Each row comes from the steps of one walk. Every step used is in the known rows, and no mark comes twice. Write the walk behind each row, first mark first.
In the rows, 128 means zero.
Known rows:
c -> a -> b: [144, 110, 94, 120, 166, 113, 131, 100, 143, 170, 132, 146, 152, 89, 133, 126, 133, 144, 125, 119, 123, 137, 149, 129, 186, 151, 103, 102, 100, 124, 172]
a -> b -> e: [112, 148, 119, 170, 130, 129, 104, 107, 164, 130, 100, 127, 161, 131, 130, 111, 121, 118, 152, 167, 109, 197, 157, 97, 156, 179, 125, 85, 84, 124, 122]
v -> k: [134, 168, 159, 97, 83, 157, 116, 124, 122, 139, 138, 179, 131, 117, 139, 152, 142, 94, 158, 130, 106, 86, 157, 166, 136, 95, 114, 145, 131, 176, 90]
l -> e -> b -> a -> n -> t: [174, 125, 156, 166, 124, 129, 150, 159, 94, 162, 143, 149, 113, 131, 137, 120, 119, 134, 136, 102, 122, 142, 146, 88, 106, 136, 113, 131, 188, 132, 152]
j -> l -> y: [102, 71, 178, 124, 144, 140, 108, 103, 159, 58, 130, 66, 122, 107, 136, 166, 131, 124, 107, 135, 193, 111, 104, 100, 89, 103, 118, 141, 150, 158, 141]
a -> c: [115, 137, 116, 112, 127, 176, 84, 110, 145, 63, 113, 137, 111, 163, 154, 86, 130, 107, 117, 149, 137, 151, 136, 107, 128, 126, 173, 97, 92, 133, 99]
e -> b -> a: [182, 98, 137, 129, 95, 117, 158, 157, 117, 88, 142, 145, 66, 136, 129, 154, 131, 96, 131, 106, 96, 125, 144, 160, 99, 157, 111, 122, 206, 107, 139]
e -> b -> a -> c: [186, 101, 124, 127, 103, 128, 144, 158, 118, 72, 133, 157, 62, 144, 141, 124, 132, 102, 133, 108, 103, 135, 140, 148, 85, 160, 135, 109, 189, 108, 115]
f -> m -> d -> t: [128, 97, 95, 123, 109, 121, 68, 155, 148, 124, 143, 102, 140, 173, 86, 150, 125, 133, 135, 119, 114, 62, 118, 159, 134, 93, 156, 146, 114, 77, 77]
d -> m -> f: [100, 110, 89, 88, 124, 171, 65, 175, 110, 133, 149, 96, 128, 142, 103, 135, 142, 121, 165, 164, 86, 67, 141, 137, 135, 106, 150, 40, 108, 90, 115]
d -> t: [115, 121, 127, 123, 122, 131, 126, 115, 100, 99, 126, 87, 123, 223, 131, 97, 140, 93, 122, 130, 140, 128, 162, 134, 142, 88, 185, 145, 100, 137, 101]
c -> a -> n -> t -> s: [146, 124, 98, 88, 157, 109, 134, 122, 89, 165, 117, 175, 136, 104, 159, 134, 157, 151, 101, 97, 131, 100, 171, 136, 175, 91, 104, 173, 114, 144, 143]
b -> a -> n -> t: [153, 127, 126, 121, 128, 118, 148, 145, 96, 121, 121, 178, 86, 95, 121, 129, 157, 135, 107, 103, 132, 125, 151, 122, 109, 112, 133, 187, 162, 173, 89]
c -> a -> b -> e -> l: [141, 108, 92, 131, 170, 88, 106, 110, 140, 170, 122, 141, 156, 77, 134, 128, 122, 162, 157, 136, 135, 162, 133, 135, 180, 169, 97, 91, 89, 115, 162]
d -> t -> n -> a: [102, 120, 123, 94, 114, 112, 154, 122, 117, 115, 148, 97, 130, 202, 135, 99, 150, 63, 96, 114, 138, 130, 102, 160, 115, 88, 180, 172, 94, 174, 107]
v -> e: [143, 132, 169, 140, 87, 149, 124, 128, 175, 95, 109, 132, 126, 137, 124, 140, 158, 129, 174, 132, 157, 124, 138, 124, 159, 146, 132, 126, 121, 122, 135]
c -> a -> b -> e -> l -> j: [141, 114, 93, 126, 179, 83, 111, 94, 121, 177, 113, 139, 165, 68, 124, 125, 103, 173, 161, 124, 139, 165, 140, 133, 182, 172, 89, 93, 98, 118, 163]
m -> d: [108, 105, 128, 132, 96, 129, 100, 133, 158, 153, 110, 153, 143, 115, 158, 150, 114, 153, 132, 135, 123, 64, 136, 140, 184, 141, 95, 125, 138, 70, 164]
n -> t -> d -> m -> f: [135, 158, 136, 101, 133, 132, 86, 154, 88, 152, 153, 135, 115, 121, 98, 157, 136, 157, 79, 112, 69, 100, 131, 145, 131, 95, 136, 129, 126, 136, 129]
e -> b: [158, 116, 141, 120, 104, 151, 139, 140, 131, 81, 131, 118, 92, 173, 150, 147, 133, 88, 122, 129, 87, 128, 156, 154, 120, 138, 120, 99, 179, 80, 144]
j -> l -> e -> b -> a: [155, 87, 183, 162, 132, 103, 143, 137, 143, 98, 153, 98, 138, 128, 115, 187, 99, 115, 143, 131, 183, 125, 95, 99, 74, 133, 98, 133, 178, 134, 140]
l -> e: [108, 134, 163, 159, 118, 156, 113, 116, 137, 158, 145, 113, 148, 137, 123, 126, 98, 110, 139, 135, 144, 141, 134, 75, 155, 135, 111, 118, 135, 146, 185]
a -> b -> e -> l: [105, 158, 102, 169, 139, 125, 100, 108, 161, 122, 105, 102, 163, 124, 124, 105, 120, 140, 158, 172, 116, 202, 139, 125, 149, 184, 134, 78, 79, 113, 115]
d -> m: [107, 101, 97, 95, 128, 163, 83, 178, 137, 117, 142, 108, 131, 120, 82, 147, 132, 81, 143, 139, 113, 102, 145, 123, 110, 83, 151, 80, 104, 101, 127]
t -> d: [93, 168, 170, 138, 83, 163, 121, 114, 158, 132, 134, 117, 117, 112, 83, 156, 108, 102, 103, 135, 88, 125, 118, 127, 161, 147, 95, 143, 142, 170, 168]
m -> d -> t -> n -> a -> c: [111, 100, 105, 119, 104, 104, 123, 148, 134, 154, 119, 147, 147, 161, 171, 95, 131, 138, 119, 115, 140, 75, 104, 154, 147, 121, 151, 147, 103, 104, 120]
f -> m -> d -> t -> n -> a -> c: [126, 97, 81, 109, 115, 118, 77, 160, 157, 121, 154, 115, 143, 163, 97, 132, 131, 126, 119, 107, 120, 69, 84, 168, 111, 97, 169, 152, 100, 98, 65]
y -> l: [93, 166, 140, 113, 113, 148, 167, 67, 136, 78, 100, 122, 79, 148, 137, 123, 134, 136, 144, 175, 141, 136, 122, 121, 129, 115, 141, 119, 106, 92, 132]
y -> l -> e -> b: [124, 161, 154, 149, 114, 144, 178, 88, 119, 114, 111, 122, 88, 155, 146, 109, 113, 148, 166, 161, 137, 145, 125, 93, 113, 133, 128, 98, 138, 80, 157]
f -> m -> d -> t -> n: [117, 96, 97, 109, 97, 114, 75, 158, 151, 129, 142, 105, 136, 175, 85, 149, 134, 114, 130, 116, 107, 66, 97, 160, 128, 88, 156, 150, 114, 94, 81]

Write each row's walk:
[100, 144, 106, 169, 144, 133, 96, 108, 157, 122, 104, 95, 152, 108, 134, 92, 127, 150, 153, 163, 121, 198, 140, 112, 142, 182, 137, 79, 88, 124, 125] : a -> b -> e -> l -> y
[99, 100, 120, 115, 86, 99, 118, 144, 129, 159, 106, 139, 140, 171, 159, 111, 135, 126, 129, 123, 125, 69, 118, 145, 164, 114, 137, 143, 118, 100, 134] : m -> d -> t -> n
[149, 131, 122, 124, 125, 120, 139, 173, 97, 141, 125, 176, 91, 76, 89, 133, 152, 136, 111, 99, 120, 116, 141, 117, 96, 107, 132, 177, 160, 179, 88] : b -> a -> n -> t -> d -> m
[95, 176, 143, 102, 134, 134, 177, 37, 97, 85, 83, 118, 101, 137, 118, 118, 94, 158, 153, 150, 148, 139, 135, 117, 135, 125, 126, 119, 125, 97, 135] : y -> l -> j
[133, 163, 148, 157, 117, 139, 196, 103, 107, 122, 102, 141, 80, 137, 143, 96, 126, 157, 173, 154, 142, 143, 128, 82, 100, 134, 128, 114, 150, 97, 133] : y -> l -> e -> b -> a -> n
[142, 94, 187, 159, 137, 120, 134, 128, 149, 95, 148, 83, 152, 148, 126, 183, 100, 111, 139, 142, 178, 126, 103, 97, 84, 125, 101, 121, 165, 121, 144] : j -> l -> e -> b
[116, 178, 122, 109, 140, 179, 111, 156, 87, 152, 103, 143, 129, 137, 135, 104, 170, 158, 103, 137, 90, 105, 166, 107, 130, 81, 148, 138, 124, 146, 74] : a -> n -> t -> d -> m -> f
[150, 117, 107, 91, 175, 123, 115, 148, 95, 188, 118, 171, 133, 75, 131, 129, 153, 161, 111, 104, 125, 105, 153, 117, 153, 84, 107, 143, 116, 140, 134] : c -> a -> n -> t -> d -> m
[150, 128, 119, 97, 170, 122, 126, 124, 100, 181, 115, 176, 129, 83, 144, 132, 152, 165, 104, 106, 128, 114, 153, 120, 169, 97, 99, 159, 124, 151, 144] : c -> a -> n -> t -> d
[96, 149, 140, 125, 96, 166, 98, 163, 149, 148, 142, 111, 124, 95, 49, 156, 111, 93, 122, 131, 83, 109, 118, 120, 129, 121, 113, 108, 126, 151, 153] : t -> d -> m
[98, 169, 155, 145, 118, 147, 166, 72, 127, 122, 111, 121, 101, 142, 133, 109, 112, 151, 163, 167, 154, 144, 118, 81, 131, 125, 130, 112, 113, 103, 159] : y -> l -> e
[75, 131, 115, 104, 121, 124, 142, 115, 175, 131, 148, 109, 138, 89, 139, 116, 146, 89, 94, 127, 124, 166, 55, 159, 107, 151, 128, 135, 102, 185, 151] : t -> n -> a -> b -> e -> l -> y
[158, 89, 175, 163, 140, 109, 134, 137, 142, 87, 148, 106, 137, 135, 124, 165, 98, 120, 143, 132, 187, 131, 94, 91, 64, 135, 114, 124, 166, 135, 124] : j -> l -> e -> b -> a -> c
[130, 141, 102, 150, 161, 150, 164, 104, 177, 126, 173, 116, 175, 93, 139, 126, 119, 127, 81, 122, 132, 143, 121, 166, 135, 165, 131, 140, 94, 130, 140] : n -> a -> b
[106, 116, 98, 135, 120, 74, 127, 133, 119, 176, 104, 129, 177, 137, 151, 99, 105, 165, 145, 115, 143, 100, 104, 165, 153, 150, 132, 137, 108, 97, 123] : m -> d -> t -> n -> a -> b -> e -> l -> j
[80, 151, 111, 96, 125, 107, 154, 100, 161, 134, 143, 114, 159, 99, 121, 127, 120, 88, 105, 123, 125, 170, 59, 170, 116, 158, 119, 138, 105, 178, 140] : t -> n -> a -> b -> e -> l -> j
[140, 155, 144, 153, 118, 134, 178, 99, 111, 105, 112, 144, 70, 143, 143, 94, 116, 157, 171, 151, 145, 152, 116, 86, 94, 144, 140, 100, 139, 93, 136] : y -> l -> e -> b -> a -> c
[105, 126, 117, 118, 120, 99, 148, 123, 123, 128, 135, 103, 144, 195, 135, 88, 147, 71, 112, 124, 137, 158, 106, 147, 116, 111, 177, 155, 78, 174, 98] : d -> t -> n -> a -> b -> e
[145, 104, 104, 132, 165, 91, 108, 108, 142, 177, 118, 159, 154, 82, 137, 129, 122, 148, 152, 132, 131, 159, 146, 115, 186, 164, 89, 97, 91, 124, 167] : c -> a -> b -> e
[86, 139, 125, 104, 110, 117, 151, 114, 182, 137, 148, 134, 150, 109, 134, 134, 141, 63, 96, 134, 115, 163, 66, 152, 119, 149, 117, 142, 97, 183, 146] : t -> n -> a -> b -> e
[122, 164, 128, 106, 151, 168, 126, 126, 99, 116, 94, 150, 127, 151, 164, 107, 173, 137, 88, 132, 122, 133, 180, 106, 130, 69, 154, 167, 123, 141, 76] : a -> n -> t
[118, 97, 118, 139, 103, 109, 111, 141, 123, 155, 107, 133, 145, 170, 161, 113, 123, 153, 136, 125, 136, 64, 147, 144, 173, 119, 136, 139, 120, 74, 132] : m -> d -> t
[178, 112, 132, 133, 103, 136, 168, 163, 111, 94, 121, 153, 72, 137, 141, 132, 149, 103, 138, 111, 100, 126, 159, 143, 94, 145, 117, 131, 204, 112, 110] : e -> b -> a -> n
[154, 114, 109, 88, 178, 120, 124, 122, 95, 168, 112, 175, 131, 96, 161, 127, 158, 161, 107, 110, 139, 116, 163, 122, 168, 89, 109, 154, 118, 136, 135] : c -> a -> n -> t
[130, 127, 106, 120, 158, 163, 126, 110, 166, 87, 168, 135, 145, 108, 160, 116, 117, 120, 84, 122, 160, 133, 103, 160, 113, 141, 152, 145, 91, 136, 116] : n -> a -> c
[106, 164, 103, 164, 149, 117, 106, 94, 142, 127, 96, 101, 173, 117, 116, 104, 102, 150, 162, 160, 120, 203, 145, 122, 153, 188, 128, 79, 89, 116, 114] : a -> b -> e -> l -> j
[88, 158, 107, 99, 149, 135, 115, 81, 102, 89, 123, 61, 144, 117, 96, 134, 88, 158, 135, 130, 144, 141, 121, 185, 146, 138, 133, 114, 139, 111, 134] : e -> l -> j
[168, 132, 147, 164, 119, 137, 132, 186, 79, 188, 152, 142, 116, 120, 115, 117, 119, 152, 153, 107, 95, 115, 137, 91, 103, 145, 110, 99, 187, 131, 146] : l -> e -> b -> a -> n -> t -> d -> m -> f
[190, 118, 126, 129, 112, 126, 157, 195, 94, 119, 130, 161, 72, 117, 114, 137, 146, 118, 123, 97, 81, 118, 155, 144, 74, 127, 124, 130, 202, 119, 103] : e -> b -> a -> n -> t -> d -> m
[147, 142, 137, 129, 118, 118, 151, 147, 98, 133, 121, 180, 88, 85, 106, 131, 149, 139, 104, 102, 123, 125, 142, 121, 111, 121, 122, 194, 168, 188, 97] : b -> a -> n -> t -> d
[163, 104, 175, 164, 148, 107, 139, 172, 121, 125, 147, 109, 143, 111, 96, 176, 110, 134, 133, 119, 167, 117, 100, 87, 50, 105, 110, 139, 174, 142, 114] : j -> l -> e -> b -> a -> n -> t -> d -> m
[96, 118, 110, 118, 130, 103, 138, 125, 117, 123, 133, 77, 135, 173, 142, 71, 153, 99, 115, 119, 145, 161, 95, 154, 105, 113, 186, 152, 83, 177, 102] : d -> t -> n -> a -> b -> e -> l -> y
[138, 167, 161, 114, 125, 125, 108, 119, 107, 133, 142, 145, 111, 123, 111, 161, 127, 143, 52, 104, 86, 128, 130, 142, 141, 102, 124, 173, 137, 155, 144] : n -> t -> d
[146, 125, 163, 165, 113, 153, 132, 138, 124, 147, 146, 114, 130, 156, 139, 126, 103, 107, 147, 125, 118, 141, 143, 91, 132, 146, 106, 98, 171, 111, 183] : l -> e -> b
[165, 101, 181, 159, 150, 102, 147, 144, 121, 108, 142, 112, 141, 131, 128, 174, 116, 137, 128, 122, 181, 126, 109, 92, 64, 112, 111, 149, 178, 138, 115] : j -> l -> e -> b -> a -> n -> t
[124, 146, 98, 156, 177, 120, 144, 97, 156, 132, 154, 110, 190, 73, 129, 126, 91, 153, 118, 127, 151, 172, 111, 171, 128, 187, 118, 131, 95, 123, 130] : n -> a -> b -> e -> l -> j
